Each row was made from one walk, in order. Every step used is in the known rows, and no mark comes twice. Write each row's walk.
Known rows:
sogu -> supo -> gubi -> rizu -> zunif: [-0.49 -5.46  2.96  2.95 -2.17  0.05  0.18 -2.06 -2.06 -0.19 -1.99 -0.29
 -1.45 -2.31  3.54  0.79  1.04 -0.34 -0.71]
zunif -> rizu -> sogu -> supo -> pabefig -> dabe: [-0.57 -4.90  7.13  4.78 -3.53 -0.06 -4.88  1.16 -6.00 -2.03 -0.34  2.63
  0.40 -2.11  8.13  0.86 -1.53  2.02  1.04]
zunif -> rizu -> sogu -> dabe -> pabefig -> supo: [-0.17 -4.69  7.33  5.11  1.15  0.01 -5.44 -2.19 -5.96 -1.44 -2.51  1.47
 -0.18 -3.35  7.73  2.26  2.11  1.72  1.74]
gubi -> rizu -> zunif: [-0.28 -4.91  1.83  4.49 -2.12 -0.27  1.58 -3.39 -1.82  0.83  0.15  0.95
 -2.18 -2.40  3.99  1.66  1.72  0.85  3.32]
supo -> gubi -> rizu -> sogu -> dabe -> pabefig: [-1.10 -4.86  3.54  4.06  1.35  0.54 -5.18 -0.82 -4.25 -2.38 -2.61 -0.08
 -1.45 -5.03 -0.47  2.84  1.99  1.12  5.82]
sogu -> supo -> gubi: [-2.02 -5.64  3.30  2.24 -3.39  0.40 -1.58 -1.21 -3.81  0.29 -2.95  1.09
 -0.06 -2.11  0.98 -0.24 -0.66  0.34 -0.90]
pabefig -> dabe -> sogu -> supo -> gubi: [-3.93 -5.40  1.83  3.09 -6.55  0.33 -1.61  0.31 -7.36 -2.15  1.36  1.68
  0.73 -0.68  3.22 -1.55 -1.83  0.02 -3.81]
laru -> rizu: [-2.56 -4.65  4.51  3.77 -4.78  0.24  1.54 -2.50 -3.47  1.76 -1.26  3.60
 -1.59 -1.51  5.11  3.32  1.98  1.89  3.22]
supo -> sogu -> dabe: [-3.35 -4.99  1.64  6.14  0.64 -0.22 -2.64 -0.76 -6.40 -0.50 -0.96  4.84
  1.13 -2.81  4.04  2.05  0.06  1.84  2.70]
zunif -> rizu -> sogu: [-1.42 -4.91  6.33  4.91 -1.15 -0.08 -2.45 -1.57 -4.57 -0.06 -0.36  2.80
 -0.96 -2.53  6.99  1.12 -0.24  2.27  3.31]
dabe -> pabefig -> supo: [ 0.26 -5.13  2.39  2.81 -4.97  0.14 -2.80 -4.18 -4.40 -0.14 -3.70 -0.08
 -0.25 -2.24  0.09  1.81  2.09  1.62  0.64]
sogu -> supo -> pabefig -> dabe: [-0.91 -5.07  2.54  3.51 -6.28  0.18 -3.40  1.11 -5.35 -1.23 -0.99  2.13
  1.10 -1.55  2.02  0.25 -1.96  1.46  0.16]
sogu -> supo -> pabefig: [ 0.36 -5.31  2.73  2.94 -4.35  0.17 -2.55  0.04 -3.84 -0.30 -1.96  1.65
  0.83 -2.35  1.13  0.52 -1.57  1.29  2.01]
sogu -> dabe -> pabefig -> supo: [-0.51 -4.79  2.94  4.01 -1.05  0.30 -4.10 -2.88 -5.26 -0.51 -3.66  0.96
  0.24 -3.28  1.73  2.01  1.86  1.30  1.77]
zunif -> rizu: [-1.67 -4.75  6.81  4.00 -1.88  0.10  1.28 -2.19 -3.07  1.98 -0.82  2.80
 -1.33 -2.01  6.75  1.02  1.12  1.89  2.82]
zunif -> rizu -> sogu -> dabe -> pabefig: [ 0.14 -4.57  7.81  5.49  0.99  0.28 -4.51 -1.02 -5.16 -0.96 -1.89  3.03
 -0.38 -3.65  6.90  2.17 -1.74  2.04  4.49]
supo -> sogu: [-2.84 -5.25  1.05  5.15 -2.65 -0.31 -1.02 -1.72 -5.47 -0.12 -0.63  4.06
  0.51 -1.76  2.52  1.84  0.02  2.24  1.73]
gubi -> rizu: [-2.33 -4.81  0.68  3.94 -3.29 -0.17  0.15 -2.40 -3.57  0.16 -0.61  1.14
 -1.84 -2.20  0.59  1.46  1.50  1.49  5.54]

Which walk is each row?
[-1.13 -4.81  3.00  3.18  0.79  0.43 -3.33 -2.59 -4.21 -1.28 -4.03 -0.94
 -1.14 -4.28  0.75  2.88  5.44  0.64  2.64] => sogu -> dabe -> pabefig -> supo -> gubi -> rizu
[-3.24 -5.43  1.48  2.88 -0.80 -0.13 -3.96 -3.14 -4.80 -1.87 -2.15 -1.67
 -1.80 -3.55  1.05  1.93  7.59  1.02  0.36] => pabefig -> supo -> gubi -> rizu -> sogu
[-1.03 -4.81  2.26  5.79 -0.41  0.05 -3.47 -0.90 -6.09 -1.25 -2.30  4.19
  1.19 -2.97  2.43  2.94 -0.96  2.00  3.47] => supo -> sogu -> dabe -> pabefig
[-0.23 -5.24  2.78  2.74 -2.34  0.24 -4.86 -3.39 -4.55 -2.72 -3.84 -2.21
 -1.36 -3.56 -0.60  2.79  4.82  1.25  1.79] => dabe -> pabefig -> supo -> gubi -> rizu -> sogu
[-4.00 -4.99  0.86  4.27 -6.73  0.11 -0.94 -0.67 -7.51 -1.31  2.76  2.95
  0.52 -0.62  3.06 -0.97 -1.84  1.09 -0.55] => pabefig -> dabe -> sogu
[-0.64 -4.85  8.47  4.20  2.77  0.37 -5.33 -1.92 -5.00 -1.29 -3.29  0.61
 -0.76 -4.32  7.00  2.49  4.19  1.41  0.53] => zunif -> rizu -> sogu -> dabe -> pabefig -> supo -> gubi
[-3.64 -5.25  2.17  3.86  2.05 -0.01 -5.11 -2.49 -5.38 -2.23 -2.26 -1.53
 -1.30 -4.36  2.28  2.08  7.59  0.68  1.02] => pabefig -> supo -> gubi -> rizu -> sogu -> dabe
[-2.44 -5.32  1.77  3.68 -5.31  0.02 -0.03 -0.66 -5.70 -2.51  2.22  0.64
 -0.49 -0.91  5.83 -0.77 -0.62 -0.70 -4.06] => pabefig -> dabe -> sogu -> supo -> gubi -> rizu -> zunif
[-0.23 -5.44  0.65  2.56 -5.01  0.14 -1.87  0.10 -6.18 -2.02  0.92  1.90
  1.44 -1.47  1.97 -0.68 -2.40  0.31 -0.08] => dabe -> sogu -> supo -> pabefig
[-1.91 -5.70  2.96  3.48 -2.66  0.17 -5.69 -0.51 -5.34 -1.89 -2.33  1.16
  0.16 -2.74  1.07  0.00 -2.31  0.86 -0.11] => rizu -> sogu -> supo -> gubi
[-0.90 -5.17  4.11  4.19  0.92  0.49 -7.82 -1.70 -5.85 -2.37 -3.61  0.09
  0.15 -4.77  0.93  2.08  2.32  1.26  1.42] => rizu -> sogu -> dabe -> pabefig -> supo -> gubi
[-1.63 -4.90  2.15  3.73 -5.16  0.42 -1.96  1.00 -5.87 -1.46  2.57  2.26
  0.71 -2.34  1.82  0.27  0.26  1.68  1.86] => supo -> pabefig -> dabe -> sogu
[-0.97 -4.69  1.13  5.03 -0.37 -0.26 -6.40 -2.53 -6.60 -3.47 -2.29 -0.34
 -0.72 -3.58  1.60  2.91  2.17  1.43  4.65] => gubi -> rizu -> sogu -> dabe -> pabefig -> supo
[-0.14 -4.61  3.62  4.51 -0.95  0.58 -3.30 -1.42 -4.51  0.13 -2.67  2.63
  0.08 -3.46  0.58  1.55 -1.92  1.52  4.90] => sogu -> dabe -> pabefig
[-3.55 -5.22  0.13  4.00 -8.18 -0.06 -1.61 -0.11 -8.13 -2.33  2.01  2.89
  1.23  0.37  3.95 -1.66 -4.28  0.40 -3.15] => pabefig -> dabe -> sogu -> supo
